Each row was made from one path, in order. Every step used is in the known rows, and no mark comes twice. Write each row's path.
Known rows:
D M C: [-62 -23   9  16   0 -10   8  -2   6  22  -3  -2  33  16  -6   2   5  12
   5  11  -5   7  23  31 -13  -9 -16   5  15 -14  -5 -25 -14  45  30  14
 -26]
P M Y: [ 29   0  -3 -45  -5   5  -9   4  22 -21  -3  -8   0   4  22  19   0 -18
  -7  27   8   1   8 -20 -10  22  10  -3 -25   7  -9   3 -21  43 -23 -11
   2]
M Z G D: [  3  -4  -7  -1  -1  19   3  58  -3  25  -9 -13  -4   5 -14 -48   8  42
   3  -1 -11  -8   0   0   5 -39 -16 -22 -11  22  11   8  22 -46  -1  12
 -28]
T C: [  6  -2  -4  10   3 -17  -5   4   6  23  -6  -4 -29  28  -6  -9 -12  -9
   8  -5   7   3   9 -10  -8   3   4  11   9 -35   3   7  14  12   4   8
  41]
G D M Z A: [-33  -9 -16 -15   2  33 -14  33 -17 -62  -2  -4  -1  -1 -10 -23   7  16
   2 -52 -14   9  37  20 -13 -28   0 -13 -29  16  17  -2  38  -6  -5  25
 -24]
G D M Y: [-34 -10 -13 -26   8  34   2   8 -11 -92  -5  -2   0   1   4 -14  10  -9
  -8 -54  -5  10  38  18 -17 -12  -4   1 -30   6  -4  -6  21  34  12  15
 -21]
P T C: [ 39  -2  -9  36   3 -36  -5   5  14  14   7  -8 -20  19 -27  46 -10  -4
   6 -18  35   5   8 -21  -4   3  13  -4  33 -11   7   2  10   4   0  10
  15]
D G: [ -1 -12   4   6  -1  -3   6   7  17  55  -3 -17   6  -3   2 -18   4 -11
   1  36   5  12 -21 -27   4  -9 -11  36   7   4  -5  33  -9 -38  13   8
 -19]
G D A: [  6  11 -14  -7  19  25  -4  10  -6 -44  -3  -7   0  -3  -4 -15  -6   5
  13 -18 -13   7  21 -10  -7 -20   0  36 -36   9  -7   6  31 -21 -18   0
 -23]
C M G D: [ 12  -4 -13 -16   1  -9  17 -17  -2  47  -4  -5 -12   4 -16  -3  11   4
  -8   7  -3  -4 -17 -12   8 -28  14   0 -45   3   0  23  -8 -23   1 -24
 -38]
P M C T: [ 29  -4  -4  -2  -4  11 -27  -1   8  32   0 -10  34   4  16  32   7  17
  14  50 -10  -4   9 -20  -5  22  11 -11 -21  -6 -26   5  -1  19 -24 -19
  -5]
A F M: [ -4  14  22 -18  -3   0  -9  -6  10  15   8  42   0 -22 -32   4  10  -5
 -17   9   6   2 -26  22  16  32  -1   7  14  -4   7 -22 -22  57  20  -6
  15]
P M G D A: [ 35   5 -11 -19   6   9 -20 -16  12  11   8  -2   3   2  12  32   3  36
   1  -2  10   7  17 -26 -17  -6  16   3 -54  15 -11  -1   4 -63 -34  -7
   4]
P T: [ 27   2  -7  32   0 -28  -3   3  13  14   7 -11   1   4 -22  45  -4  -1
  -2  -1  29   2  -3 -14   1   0   2  -8  31  16   4   5  -1   1   1   8
 -30]
M C T: [ -5  -1   6  37  -4  15 -21  -2   0  56  -9  -9  46   8   7   1   5   0
  17  50 -27  -5  -1   5   7  20 -11 -11  16 -22 -27  12  -2  41   1 -18
 -41]
F M G D: [  1  23   4  -5   3   7 -37 -16  13  38  -5   3   4 -26   1  19  11  26
 -12  30  11   2 -17  29   9 -17   3  -7  -4   5   0  -8  -2 -31  13 -12
  76]
Z M G D A: [-16 -13 -13 -14   1   2   9 -14   7  -4   3  -2   3  -5   3  29   3 -29
  -5   3   2   1  21  12   3  37 -26  13 -13   2  -6  34   6 -34  29  10
 -31]
P M G D: [ 33   3 -12 -18   0   9 -21 -17  11   4   8  -1   2   0  12  33  10  36
  -6  -3  14   4  17 -23 -16   0  15 -12 -55  15  -9   5   5 -59 -28  -6
   4]
G D A F: [  7  11  -5 -14  17  29   0   5  -5 -55   5  16  -1  -6 -20 -15   0   2
   8 -36 -14   9  19  -8  -4  -3   0  36 -39   5  -4  -1  24   0 -15  -2
 -39]
Z A: [ -4   9  -5  15 -19  -8 -26  -2   6  33   1 -14   1   0   4 -11 -16  -6
   8  27 -10  -5  -4   2   3  42  -1 -24  12  -1  38  25   1  -4 -44   4
 -30]
Z G: [ -2 -10   1  23  -4  -8  26  -3   6  62  -4 -19   1  12   7 -26   2  49
   1  24   6 -18 -15  -5   1  13 -22 -13  10   0  -4   2   3 -45   6   6
 -27]
P T C M Z G: [ 49 -12 -14  26   1 -42  14  20  10  47   3 -15 -27  20 -39  31  -4   9
  10  -6  31  -4  -7 -27   5 -18  20 -12  23  -8  12   6   6  -3   1  -2
   8]
G D: [ -1   8 -16  -8   7  26  -8   7  -7 -58  -4  -4  -2  -4  -3 -14   8   4
  -1 -24  -5   4  18   0  -5  -8  -2   2 -38   9  -2  17  33 -14  -4   1
 -22]
G D M: [-37 -10 -15 -11   9  31  -1   6 -16 -71  -3  -2   1   1  -4 -11  10  13
  -4 -55  -4   9  36  17 -17 -21  -3   3 -31  10  -5  -7  35   1  13  20
 -20]
D A M T C: [ -4   7  10   4  13 -14   1  -5  -1  -6  -3  -7  -9  13  45 -20 -24 -19
  20 -54   1  -1   4 -13 -16 -15   0  48  48 -10   0 -24  -4  -6 -13  -1
  21]
Z A M T C: [ -5   8   2  14 -21 -17 -25 -14  -6 -11   2  -8 -11   4  49 -17 -15 -21
  10 -47   3  -9   1   2  -8  44  10 -27  49 -12  50   7  -1  -5 -43  -1
  14]
G D A F M Y: [ 13  16  -1 -29  17  32  -6   5   4 -63   1  16   0 -18 -15 -11   2 -11
   4 -24 -11  10  13   3   3   2   4  34 -32   3  -3  -8  13  27 -11 -11
  -6]
M G: [ -5   6   6  21  -4  -9 -10 -26  14  70   1   2   3  12   5   4   0  23
 -14   0   8   2  -6   2  -5  -7 -13 -12   1   5  -1   7 -16 -56   3   5
 -33]
F M T C: [  1  19   6   7   1 -21 -24 -15  -3  31  -9   1 -10 -12  19  -4  -3  -8
  -4 -20  26   1 -19  25   8   7   5  -1  41 -21  12  -9  -8  33  17 -19
 108]
M G D A Y: [ 11  10  -4   8  11  13  -9 -21   8  -6   5   5   2   0  -7   1   1  25
  -3 -27   0  14  12  -6  -9 -16  -5  10 -31  14  -6   8  -2 -97 -12  -1
 -22]
F A M C: [ -9   4  16  13 -10   4  48  20  17 -26  17  -2  39 -26  31  -2 -12 -12
   6  30 -16 -10 -15 -16  -1  -7 -10 -26  47   0 -33 -22 -19  -7 -24   3
  34]
A F M Z G D: [  4  12  17 -22  -2  15  -7  21   4   9   6  40  -2 -24 -40 -14  18  18
 -14  -5   0  -2 -20  23  19  13  -2  -7   1   6  12 -20  -8  30  16  -4
  14]
T C M Y: [ 19  -9  -7 -23   1 -22  17   5   9  22 -12  -8 -38  26 -10 -14  -8 -39
   5   7   2  -2  -5 -17   2  -1  20  13  -7 -40   4  13  -8  62   5 -17
  28]
C M: [  3  -7  -8 -22  -3 -19  24   2   0  50  -9 -12 -12   6 -17 -13   0 -19
  -3  39  -9  -9 -29 -13  14 -18  11  13 -17   1   0  20 -13  31   7 -19
 -32]
D M: [-64 -23   4  -1   1   0   8   3  -5   0  -3  -4   4  14   0  -6  -2   7
  -9 -30   0   5  20  24 -19 -17 -13   6  16   3  -5 -25   1  26  31  36
 -18]
F M G: [ -6  22  12   2  -2  -7 -34 -18  21  76  -6   2   5 -21   3  21   5  20
 -13  48  13  -1 -28  29  10 -12  -1  -6  19   3   0 -13 -18 -22  17  -9
  74]
C T: [ -6  -2  -2  16   0  42 -28   5 -23  33 -10 -12   9   8  20 -11  -4  -6
  -4 -15 -32 -10  -6  -6  -2  10  -5 -17  22   2 -34  13  29  18   2  15
 -32]
T C M G D A: [ 24  -5 -12  -4  10 -21   9  -9   4  46  -4  -4 -37  26 -17  -6  -7  -1
  12 -14   2   2   3 -22  -3 -23  23  24 -26 -36   0  11   8 -12  -4 -14
  28]
D M Z G: [-58 -30   5   0  -1   5  14  40  -7  32  -6  -9   1  17  -9 -31   3  36
  -3 -27  -5  -1  15  26 -14 -43 -20 -11  19  12   3 -28   6  -2  30  41
 -21]
T C M P: [ 18 -12  -8  11  -1 -29  11  -9 -19  11  -7  -7 -32  29 -13  -3 -10 -21
   9  35  -2  -1  -6 -18   8  -5  20   6 -20 -34   3  16   5  34   5  -9
  30]
P M Z: [ 24   0  -7 -33  -5   5 -20  43  10  18   0  -8  -2   6   1   6   0  17
   2  21   1   1   7 -21  -6 -23  10  -9 -27  24   2   1   2 -10 -25   4
   7]

Write each row's path:
[-36 -10 -14 -17   8  34  -6  35 -18 -64  -4  -1  -2   1 -12 -24  11  17
  -2 -58 -10  10  35  19 -15 -43  -4  -3 -31  17   3  -7  36  -2  12  25
 -18]
G D M Z
[ 11  10 -13 -17  18  30   1  12  -3 -86   3  -1  -2 -10 -15 -14  -4  -3
  12 -23 -15  15  20  -9  -5 -12  -1  37 -38  17  -8  11  18 -52 -15  -2
 -11]
G D A Y
[-12  -2   6 -15  -4  17  -1  43   0 -30  -6  -6  -6   0  37 -33   8  16
   3 -27  -7 -17  -2   1  -9 -40  -7 -10  32  21  10 -19  13 -43   1  14
  12]
A M Z G D
[ 28   1  -4 -13  -5  -6 -19 -19  17  43   7  -3   3   7  14  33   3  33
  -8  16  15   2   6 -23 -14   5  10 -12 -33  13  -9   1 -11 -50 -23  -3
   4]
P M G
[  4  -7  -8  -8  -4 -31  29 -17 -16  40  -7 -10 -12   8   5 -27   0 -25
  -6 -29   7  -7 -27  -9  12  -7  10   3  -1  -4   9  23 -22  38   5 -31
 -38]
C M T
[ 13  -3 -12 -16   6  -9  17 -16   0  52  -4  -7 -11   4 -16  -5   5   4
  -1  10  -8  -2 -16 -16   7 -33  15  16 -43   3  -4  19  -7 -26  -5 -24
 -39]
C M G D A
[ 22  -7 -13  -4   4 -20   9 -10   1  39  -5  -3 -37  25 -18  -5  -1   0
   5 -13   5   1   1 -18  -2 -15  24   8 -27 -34   4  15  10  -7   1 -13
  29]
T C M G D
[ 21  -8  -5 -17  -7 -23   5  27   0  47  -2   6 -41  22 -36 -23  -7 -18
  11  -6  -7  -1  -7 -16   9  -2  25   0  -8 -32  28  14   1  36 -10  -8
  15]
T C M Z A F
[  6  -3  10  33  -6 -17 -10 -14 -21 -79   2   0  -4   9  40  33  -5 -20
   2  12  11  -7   2  -7  -5  -6   7 -11  41   7   6 -19   2  -1   3  13
  29]
A M P T C
[ -9   9  15   2  11  -5  -3  -7  15  24  -1  -6   1   8  33  -3 -18   2
  13  -6  -8  -3  -2 -10 -13 -31  -6  46  32   6  -8 -26 -11 -44 -13   6
  -3]
D A M G
[  9  16   0 -10  17  23  -8   2   3 -40   3  17  14 -17 -24  -4   6   6
  14  -3 -12   9  12   4   5  -2   3  36 -32  -3  -4  -7  15  13 -11 -17
  -9]
G D A F M C
[  3  18  13   5 -21  -6 -31 -20  11  46  11  23   2 -19 -19   5  -2   4
  -5  16  -2  -1 -18  18  13  62   8 -29  14  -6  45   3 -21  11 -34  -5
  -6]
Z A F M G
[  8  -7  -4 -43  -4 -12  28   4  10  22 -15 -11 -14   6  -6 -17   1 -51
  -8  38  -9  -8 -26  -9  14  -5   9   9 -15  -5  -1  20 -33  78   6 -28
 -38]
C M Y
[-34 -12 -11   4   8  38 -10   4 -20 -55  -4  -2  24   2  -1  -5  16  17
   6 -36 -18   6  37  20 -14 -12  -3  -6 -27  -5 -16  -3  35  18  12   9
 -27]
G D M C T
[  5 -11  -4   7  -7 -21  21 -17 -30   8  -8  -9  -4   9  -9  -1  -2 -23
  -2  77 -14  -7 -27 -12  22 -12  10  -2 -34   4   0  23 -15  36   6 -18
 -36]
C M P
[ -35  -12  -12    9    7   29   -4   -6  -38 -102   -2    0    7    3
    1   -3    9   10   -4  -27   -9   11   37   18  -12  -17   -3   -6
  -43   13   -4   -4   34    3   12   22  -20]
G D M P
[  2   9  -7  13   3  13 -13 -25   4  16   2   3   2   3   2   3  10  30
 -12 -26   5   6  11   1  -8 -15  -5 -14 -31   9  -2  12   8 -70  -3   1
 -32]
M G D
[-27 -17 -10  -6  -9 -21  22 -15 -12 -15   0  -4   2  -2  24   6  -2 -59
 -10 -35  17  -3  10  17   7  66 -31   0  29  -4   7  40  -7  31  40   4
 -30]
Z M T
[ 10   1  12  33 -10  -2  44  11 -10 -71  21  -3  16 -18  30  20 -21 -16
   0  16  -3  -6 -10 -28  -2  -7   2 -39  45   7 -29 -22  -5 -16 -26  20
  58]
F A M P T C
[-19   3  17   6  -6  -9  -6   0  16 -15  -5  -1  26   0  42   1   7 -12
  12  28  -5 -12  -4   8  -6  -4  -7   8  43  -7   1 -17 -18  12   5 -11
   7]
A M C
[  7   7   7  -8  14   0  10  10  15 -21   4  -4   1  -1 -16 -11 -23 -15
  14  17 -14  15  -3 -14  -1  -7 -11  53   6  12 -11  -1 -23 -49 -11   2
  -6]
D A Y
[ -8   2  15  16 -11  20  39  21   6 -21  15  -5  43 -25  37  -2 -12 -13
   5  21 -25 -13 -15 -19  -1  -1  -7 -36  52  -1 -44 -20 -10  -2 -25   6
  32]
F A M C T
[-60 -21   8  10   0  -3   2 -18  -1  36   1   2   6  19   1   3   2  27
 -15 -38   6   8  19  26 -22 -23 -14  -6  11   3  -6 -27  -9 -18  29  35
 -24]
D M G
[ -7   8  15 -21  11   4   3   9  18 -21  -8 -10  -1   5  38 -13 -21 -35
  13  -1 -13  -4   0 -10 -11 -17  -5  51  37   3  -8 -26 -18  19 -13   0
  -2]
D A M Y
[  3  14  21  -7  -3 -13  -5 -20  -3  10   8  45  -9 -14 -19  -6   8 -12
 -15 -45  19   5 -20  20  13  41   5   0  26 -20  15 -20 -22  64  19 -13
  35]
A F M T C
[ -5  18  12  19  -3  -5 -31 -15 -16  -1 -10  -1  12 -20   6  21  -2  -1
  -6  98   1   0 -25  29  22  -1  -2  -8   7   7   1  -9 -10  26  17  -7
  80]
F M P
[  6   4   8   0  -7  12  58  26  13 -60  24   2  20 -31 -12  -8 -19 -17
  -8  19 -15   9 -18 -24   4   9 -13 -29  18  19 -34   2 -27 -55 -22  13
  33]
F A Y
[ 52  -6 -17  25   5 -36   4  -7   8  18   7  -8 -27  16 -35  50   0   3
   5 -26  34   4   3 -25   0 -12  27  -8   3 -11   8  10  10 -11  -3  -7
   8]
P T C M G D
[ -2  15  25 -10  -4  -1 -13 -21  13  39  11  47   2 -20 -31  10  13  10
 -22   0  10   4 -26  24  15  29  -1  -2  11  -4   6 -23 -30  27  19  -6
  13]
A F M G
[ 30  -6  -7 -25  -6   4  -7  40  11  38   0 -14  -1   8   2  -2   4  43
   5  27   4  -7   2 -22  -5 -15   5 -18 -26  22   0  -1   4 -35 -23   4
   5]
P M Z G
[  5  -7 -12  14   2  15  22  -1  -3   7  -4 -16   0   3   5 -27  12  57
   3  -2   3 -15   2  -5  -3   8 -15 -16 -21   5  -5  10  27 -59   0   2
 -26]
Z G D
[  9  17  -3 -22  17  32 -12  25  -5 -43   2  16  -1 -17 -26 -17   3   6
   8 -24 -15  10  12   4   3 -22   4  32 -32  11   1  -8  22   2 -11  -5
  -5]
G D A F M Z
[  1   9  -7  -1  15  28  -8   1 -19 -93  -2  -4   3  -4  22  -8  -4  -2
  14 -14 -16   4  22  -7  -9 -24   2  29 -26  14  -7  -5  30 -25 -18   1
  -4]
G D A M P
[ -9   6   6  20 -22   4 -37  -4   3  12  -1 -11  22  -5  40  -2  -6 -11
  19  24 -24 -15  -2   5  -1  44   6 -31  42  -9  30   7   0   4 -45  -5
 -15]
Z A M C T
[  2  17  20 -15  -1   9 -14 -21  10  13  11  47   2 -24 -33  11  18  11
 -21 -11   9   5 -18  24  13  26   3  -4  -5  -1   7 -20 -18  20  16  -7
  12]
A F M G D
[ 24 -11  -8  22  -5 -33  21 -17 -27   4  -3 -12  -4   9 -20  26  -2 -23
  -1  67   1  -5 -26 -18  23 -13  17  -7 -22  12   2  21 -15  33   4 -18
 -38]
C M P T
[-19   5  15   1  -6  -3 -10 -17  12   0  -1   5  -1   4  49   4   3   3
 -10 -22   5 -10  -6   3 -15 -18  -4  -3  40  11   2 -20 -12 -50   4   9
  10]
A M G
[  4  14  21   2  12  -3  -3  -9  -2  13   6  23   8 -10 -20   3 -14  -6
   7  35 -11   7 -14   3  12   7  -3  46   6  -1  -6 -26 -19  33  -4  -4
   4]
D A F M P
[  2   2  -3  28  -1 -30   3 -22 -20   9  -3  -1 -18  24  27 -32 -10 -16
  -1 -97  26   5   6  -3  -9  20  -1  -6  31 -30  14  11  -3  21   3  -9
  14]
M T C
[ 29  -5  -1  69  -4 -29  -8 -22 -31 -44   3  -5  -1  19  -9  45 -12  -9
   3  48  17   7   7 -12   8  12   5 -23   2   1   4   9   5  11   0  11
   0]
M P T C
[-21 -19 -11  18   3  11  28 -11 -18  -9  -2 -14   2   8  15 -32  13  57
  -2 -58  12 -10  14   7 -13   4 -17 -19  -9   3  -3  -4  23 -44  12   9
 -25]
Z G D M T
[-36 -10 -10   1   8  24  -1   3  -9 -59  -2  -1  21   1  -8  -4  15  16
   6 -25  -7  10  38  21 -14 -15  -6   3 -32  -2  -4  -6  23  14  12   5
 -24]
G D M C
[ -1  15  26 -33  -4   6  -5  -6  17  -6   3  43  -1 -23 -25   1  11 -29
 -21   9   5   3 -24  25  17  42   0   3  16  -6   6 -22 -36  89  19 -12
  13]
A F M Y
[ 46  -7 -14  24   3 -44   9   3  11  28   4 -11 -26  18 -35  45  -7 -11
   7  -7  33   1  -5 -26   3  -7  25   0  21 -12   9   9   3  16   1  -4
  10]
P T C M
[-25 -22  -5   3  -9   4   3   0   3  17  -5  -8  34  -4   6  29   6 -49
   9  58 -17  -8  11  18  14  68 -30  -3  19 -17 -20  38   0  49  38  -2
 -41]
Z M C T
[-14 -21 -12  19   4   6  26 -10 -18  -7  -2 -14  -7  15  13 -32  11  57
   3 -66  14  -8  19   6 -15   6 -11 -19  -9 -11   0  -5  27 -41  12   9
  -4]
Z G D M T C
[  7  24   6 -10   9  10 -32 -13  15  16  -2   6   4 -30  -7  20   5  21
  -5  29   7   9 -16  24   8 -16   3  10  -5  10  -3 -13 -13 -58   7 -14
  86]
F M G D A Y
[  2  15  13  13 -22  -6 -31 -19  -6   7  10  22   5 -19 -15   6  -6  -5
  -2  41  -8   0 -16  19  19  67   7 -30   9  -4  46   5 -14  34 -34  -3
  -5]
Z A F M P
[-26 -21  -5   9 -11 -10  14 -14 -24 -49  -2  -4  10  -1  10  32  -4 -55
  -6  70  -5  -3  10  17  17  61 -31  -4  -4   6  -3  39   1  29  41  17
 -28]
Z M P
[ -7   5  15 -14 -11  17  51  24  17 -60  13  -3  18 -25  40  -9 -17 -35
  -9   2 -13  -9 -15 -20  -5  -3  -8 -29  49   7 -32 -22 -23  14 -24  11
  36]
F A M Y
[-24 -17  -6  -8  -9 -13  12 -17  12  29   2   0   4   0   6  30   2 -32
 -13  22   9  -3   9  14   6  48 -30  -1   9   1  -3  34  -9 -20  40  15
 -30]
Z M G
[-13   2   9   4  -5 -17  -2 -13 -11 -42  -3   3 -16  12  65 -21  -3 -24
  -1 -89  19  -8   2  -1 -17   2   3   0  63 -13  13 -16  -5   5   5   0
  43]
A M T C
[  5  -7  -7 -30  -4 -13  18  43  -3  61 -12 -12 -16   7 -28 -31   1 -14
   1  34 -17  -8 -28  -9  18 -49   9   4 -16  11   9  19 -10  25   5 -13
 -35]
C M Z
[  4  16   5 -13   7  13 -20  44   9  49 -12 -11   1 -25 -10 -16   3  34
   6  46  -4  -7 -22  23  15 -40  -4   4  10  13   6 -17   8 -19   7  -6
  79]
F M Z G D A
[ 11  13  23  12  -5  -8 -11 -21 -10 -18  12  43   7 -22 -36  31   9  -6
 -17  31  12   5 -23  19  23  37   4  -8  10   4   9 -20 -23  59  17  -4
  12]
A F M P T
